Known rows, with every way that one mark hangs from another
nopo[biko[noto sevot]]: [-0.07  0.32  0.25 -0.18  0.04  0.02 -0.24 -0.04  0.12  0.03  0.09  0.06
  0.02  0.10  0.13 -0.03  0.00  0.01 -0.05  0.16  0.00 -0.02]
sevot[biko[nopo noto[pobos]]]: [-0.03 -0.78  0.15 -0.16 -0.01 -0.11 -0.17  0.01  0.00  0.03  0.03  0.23
  0.11 -0.11  0.05 -0.03 -0.21  0.07 -0.13  0.03 -0.03 -0.16]
leza[fakago]: [-0.12  0.23  0.28  0.11  0.02 -0.14 -0.15 -0.03 -0.13 -0.12  0.00 -0.18
  0.02  0.04  0.02 -0.12 -0.08  0.05  0.09 -0.11  0.08  0.11]
pobos[noto pefo]: [-0.07  0.30  0.10  0.24 -0.05  0.09  0.38  0.03 -0.09 -0.28  0.20 -0.21
 -0.13  0.24  0.15  0.11  0.01 -0.02  0.17 -0.15 -0.08  0.25]
noto[biko[nopo sevot] pobos]: [ 0.11  0.09 -0.30  0.02  0.00  0.01 -0.04  0.07  0.07  0.01 -0.13 -0.03
  0.08  0.00 -0.22  0.08 -0.04 -0.22  0.00  0.01  0.10 -0.18]
lona[biko]: [ 0.01  0.44  0.07 -0.15 -0.02 -0.03  0.14 -0.07  0.11 -0.12 -0.13  0.01
  0.06  0.13 -0.09 -0.04 -0.08  0.19  0.03 -0.01  0.06  0.03]
biko[nopo noto[pobos[pefo]] sevot]: [ 0.04 -0.67 -0.28  0.03 -0.03 -0.07 -0.26  0.02 -0.01  0.16 -0.05  0.16
  0.14 -0.13 -0.14 -0.13  0.03 -0.08 -0.17  0.00 -0.09  0.02]
noto[pobos]: [ 0.09  0.35 -0.13  0.05  0.04 -0.07 -0.18  0.08 -0.13 -0.06  0.03 -0.15
 -0.16  0.01 -0.02  0.17 -0.17  0.07  0.09 -0.04  0.12 -0.04]
nopo[biko]: [-0.03  0.66  0.29 -0.12  0.02  0.04 -0.05 -0.08  0.22 -0.06  0.10 -0.10
 -0.06  0.19  0.13  0.14 -0.12 -0.05  0.04  0.08  0.06 -0.04]
pobos[noto[biko[sevot]] pefo tufun]: [-0.08  0.57  0.02  0.14 -0.07  0.26  0.66 -0.04 -0.03 -0.16  0.19 -0.34
 -0.14  0.27  0.15  0.01  0.19 -0.27  0.12 -0.20 -0.17  0.22]
noto[biko]: [-0.07  0.51  0.04  0.03  0.02 -0.04  0.16  0.09  0.07 -0.15 -0.02 -0.09
  0.01  0.19 -0.05  0.04 -0.04 -0.07  0.10 -0.03  0.08  0.02]
gefu[fakago[mufal] noto[biko[sevot] pobos]]: [ 0.07  0.28  0.20  0.28  0.10  0.05 -0.21  0.05 -0.09  0.10 -0.10  0.05
 -0.14 -0.31  0.03  0.18  0.29  0.38  0.11  0.32  0.22 -0.04]
noto[biko[sevot] pobos[pefo]]: [ 0.10  0.59 -0.32  0.05 -0.02  0.07  0.09  0.15  0.00 -0.18  0.02 -0.12
 -0.03  0.11 -0.12  0.09  0.07 -0.24  0.13 -0.10  0.12 -0.06]
noto[biko[sevot] pobos]: [ 0.08  0.53 -0.23 -0.01  0.03  0.02 -0.06  0.14 -0.05 -0.10 -0.05 -0.09
 -0.03  0.05 -0.14  0.10  0.00 -0.12  0.09  0.01  0.16 -0.13]
lona[biko[nopo noto[pobos[tufun]]]]: [ 0.05 -0.53 -0.09 -0.14 -0.04 -0.07  0.08 -0.16  0.07  0.08 -0.17  0.14
  0.07 -0.06 -0.12 -0.17 -0.10  0.12 -0.06 -0.08 -0.06 -0.04]
sevot[biko[nopo noto]]: [-0.10 -0.71  0.25 -0.17 -0.01 -0.11 -0.10  0.00  0.06  0.03  0.02  0.24
  0.16 -0.06  0.05 -0.09 -0.18  0.08 -0.16  0.05 -0.07 -0.10]
gefu[fakago[mufal] noto[biko[nopo] pobos]]: [ 0.09 -0.14  0.19  0.35  0.07  0.01 -0.12 -0.01  0.00  0.15 -0.13  0.09
 -0.12 -0.33  0.02  0.19  0.20  0.32  0.09  0.25  0.18 -0.06]
gefu[fakago noto[biko[sevot] pobos[tufun]]]: [ 0.07  0.51  0.14  0.13  0.10  0.08 -0.19  0.02 -0.11  0.11 -0.12 -0.04
 -0.07 -0.25  0.07  0.18  0.30  0.24  0.13  0.19  0.19  0.05]
noto[biko[nopo sevot] pobos[pefo tufun]]: [ 0.12  0.27 -0.39  0.03 -0.06  0.14  0.26  0.00  0.13  0.03 -0.04 -0.18
  0.00  0.05 -0.16  0.03  0.08 -0.43  0.00 -0.17 -0.01 -0.08]
sevot[biko[noto]]: [-0.13 -0.28  0.32 -0.20  0.02 -0.11 -0.13  0.07 -0.06 -0.08  0.11  0.18
  0.06 -0.01  0.14 -0.07 -0.15  0.19 -0.07  0.05 -0.02 -0.06]
nopo[biko[noto[pobos] sevot]]: [ 0.00  0.27  0.15 -0.17  0.04  0.02 -0.30 -0.03  0.06  0.04  0.09  0.05
 -0.03  0.04  0.12  0.02 -0.03  0.00 -0.02  0.14  0.03 -0.09]
gefu[fakago noto[pobos]]: [ 0.08  0.31  0.21  0.20  0.11 -0.03 -0.37  0.04 -0.17  0.07 -0.08  0.01
 -0.11 -0.28  0.11  0.25  0.16  0.43  0.15  0.20  0.22  0.10]
gefu[noto[biko[nopo]]]: [-0.06 -0.04  0.16  0.08  0.04 -0.06  0.05  0.08  0.04  0.09 -0.11  0.07
  0.06  0.00  0.10  0.08  0.07  0.06  0.07  0.15  0.15  0.05]

Rows
[-0.04  0.12 -0.01  0.23 -0.08  0.13  0.48  0.02  0.04 -0.24  0.09 -0.12
  0.04  0.24  0.02  0.05  0.10 -0.22  0.11 -0.11 -0.09  0.16] | pobos[noto[biko[nopo sevot]] pefo]
[-0.01  0.17  0.15 -0.11  0.02  0.02 -0.06 -0.09  0.08  0.00  0.17 -0.05
 -0.15  0.08  0.20  0.03 -0.07 -0.06  0.05 -0.05 -0.03 -0.03] | nopo[biko[noto[pobos[pefo tufun]]]]
[-0.08 -0.61 -0.06 -0.03  0.00 -0.10 -0.27  0.01  0.05  0.22 -0.10  0.21
  0.22 -0.09 -0.13 -0.19  0.01  0.02 -0.24  0.12 -0.12  0.06] | biko[nopo noto sevot]
[ 0.06  0.17 -0.04 -0.18 -0.06  0.02  0.08 -0.12  0.25  0.03 -0.24  0.09
  0.24  0.07 -0.24 -0.08 -0.03  0.04 -0.13  0.09  0.02 -0.02] | lona[biko[nopo sevot]]
[-0.02 -0.71  0.10 -0.15 -0.04 -0.05 -0.02 -0.02  0.03  0.04  0.07  0.16
  0.07 -0.09  0.08 -0.06 -0.15 -0.03 -0.13 -0.06 -0.09 -0.12] | sevot[biko[nopo noto[pobos[pefo tufun]]]]
[ 0.01 -0.63 -0.22 -0.05  0.01 -0.05 -0.26 -0.03 -0.04  0.28 -0.08  0.11
  0.08 -0.17 -0.11 -0.15  0.00 -0.05 -0.21  0.04 -0.13 -0.02] | biko[nopo noto[pobos[tufun]] sevot]
[-0.04 -0.22 -0.12  0.02  0.02 -0.08 -0.07  0.04 -0.20  0.01  0.13 -0.04
 -0.18 -0.04  0.10 -0.09 -0.03  0.06  0.05 -0.18 -0.08  0.11] | biko[noto[pobos[pefo tufun]]]
[-0.08  0.31  0.07  0.25 -0.06  0.10  0.52  0.05 -0.05 -0.34  0.17 -0.19
 -0.09  0.29  0.12  0.08  0.06 -0.12  0.22 -0.18 -0.06  0.20] | pobos[noto[biko] pefo]
[-0.03  0.25 -0.08  0.00 -0.01  0.01  0.10  0.04  0.20  0.01 -0.13  0.00
  0.19  0.12 -0.19 -0.01  0.02 -0.21 -0.06  0.06  0.03 -0.04] | noto[biko[nopo sevot]]
[ 0.01 -0.86 -0.21  0.08 -0.03 -0.09 -0.02 -0.06 -0.03  0.16  0.01  0.05
 -0.03 -0.11 -0.02 -0.11 -0.08 -0.09 -0.09 -0.17 -0.16  0.05] | biko[nopo noto[pobos[pefo tufun]]]
[ 0.10  0.50 -0.23  0.05 -0.02  0.06  0.11  0.01 -0.06 -0.05  0.12 -0.30
 -0.24  0.06  0.04  0.12 -0.05 -0.14  0.09 -0.22  0.00  0.06] | noto[pobos[pefo tufun]]
[ 0.10  0.19 -0.30 -0.03 -0.01  0.09  0.11 -0.01  0.08  0.11 -0.10 -0.15
  0.00  0.00 -0.17  0.04  0.00 -0.32 -0.03 -0.05  0.02 -0.15] | noto[biko[nopo sevot] pobos[tufun]]
[ 0.06 -0.55 -0.13 -0.09 -0.06 -0.09  0.09 -0.12  0.08 -0.01 -0.15  0.18
  0.11 -0.03 -0.13 -0.15 -0.08  0.10 -0.03 -0.10 -0.04 -0.01] | lona[biko[nopo noto[pobos[pefo]]]]
[ 0.01  0.29  0.10 -0.14  0.02  0.04 -0.23 -0.03  0.09 -0.01  0.12  0.03
 -0.03  0.07  0.12  0.01  0.00 -0.06  0.00  0.08  0.02 -0.05] | nopo[biko[noto[pobos[pefo]] sevot]]
[-0.06  0.27 -0.02  0.16 -0.09  0.25  0.69 -0.09  0.06 -0.10  0.13 -0.29
 -0.07  0.23  0.10  0.00  0.16 -0.34  0.06 -0.20 -0.21  0.19] | pobos[noto[biko[nopo sevot]] pefo tufun]
[-0.05 -0.33  0.16 -0.16  0.00 -0.08 -0.12  0.09 -0.09 -0.12  0.14  0.15
  0.01 -0.04  0.13 -0.03 -0.14  0.12 -0.02 -0.03  0.01 -0.09] | sevot[biko[noto[pobos[pefo]]]]
[ 0.06 -0.40 -0.14 -0.17 -0.04 -0.06 -0.08 -0.10  0.07  0.08 -0.22  0.22
  0.19 -0.07 -0.20 -0.17 -0.03  0.13 -0.12  0.05 -0.02 -0.06] | lona[biko[nopo noto[pobos] sevot]]
[-0.08  0.03  0.11  0.16 -0.01  0.06  0.26  0.01 -0.02 -0.11  0.00 -0.08
  0.04  0.17  0.00  0.07  0.00 -0.05  0.06  0.06 -0.05  0.05] | pobos[noto[biko[nopo sevot]]]
[-0.01  0.04 -0.20 -0.06  0.02  0.00 -0.20  0.07 -0.18  0.08  0.08 -0.01
 -0.06 -0.07  0.02 -0.13  0.10  0.03 -0.06 -0.04 -0.07  0.09] | biko[noto[pobos[pefo tufun]] sevot]
[-0.01 -0.03 -0.19 -0.02  0.03 -0.06 -0.30  0.13 -0.18  0.01  0.06  0.08
 -0.01 -0.06 -0.02 -0.11  0.07  0.08 -0.04  0.01 -0.02  0.08] | biko[noto[pobos[pefo]] sevot]
[-0.09  0.18  0.11  0.08 -0.02  0.17  0.47 -0.11 -0.01  0.03  0.05 -0.25
 -0.06  0.16  0.07  0.02  0.06 -0.17  0.01 -0.04 -0.16  0.08] | pobos[noto[biko[nopo sevot]] tufun]
[ 0.00 -0.33 -0.03 -0.18 -0.05 -0.06 -0.02 -0.11  0.14  0.08 -0.22  0.23
  0.24 -0.02 -0.18 -0.22  0.00  0.14 -0.15  0.07 -0.05  0.01] | lona[biko[nopo noto sevot]]
[-0.02 -0.77  0.10 -0.13 -0.03 -0.09 -0.09  0.01  0.03 -0.01  0.06  0.22
  0.11 -0.09  0.05 -0.04 -0.17  0.01 -0.11 -0.03 -0.05 -0.13] | sevot[biko[nopo noto[pobos[pefo]]]]
[ 0.09  0.02 -0.25  0.04 -0.01  0.03  0.21 -0.03  0.07  0.06 -0.06 -0.17
 -0.08  0.01 -0.11  0.07 -0.09 -0.28  0.04 -0.14  0.02 -0.15] | noto[biko[nopo] pobos[tufun]]
[-0.05 -0.27  0.16 -0.19  0.00 -0.04 -0.05  0.04 -0.09 -0.07  0.15  0.09
 -0.03 -0.04  0.15 -0.04 -0.12  0.08 -0.04 -0.06 -0.03 -0.07] | sevot[biko[noto[pobos[pefo tufun]]]]
[ 0.07  0.22  0.27  0.29  0.10  0.05 -0.18 -0.04 -0.13  0.20 -0.03 -0.06
 -0.28 -0.34  0.14  0.20  0.20  0.45  0.08  0.23  0.14  0.04] | gefu[fakago[mufal] noto[pobos[tufun]]]
[-0.02 -0.08 -0.13 -0.06  0.06 -0.10 -0.41  0.12 -0.22  0.07  0.02  0.10
 -0.01 -0.09 -0.03 -0.10  0.02  0.17 -0.06  0.09  0.00  0.03] | biko[noto[pobos] sevot]
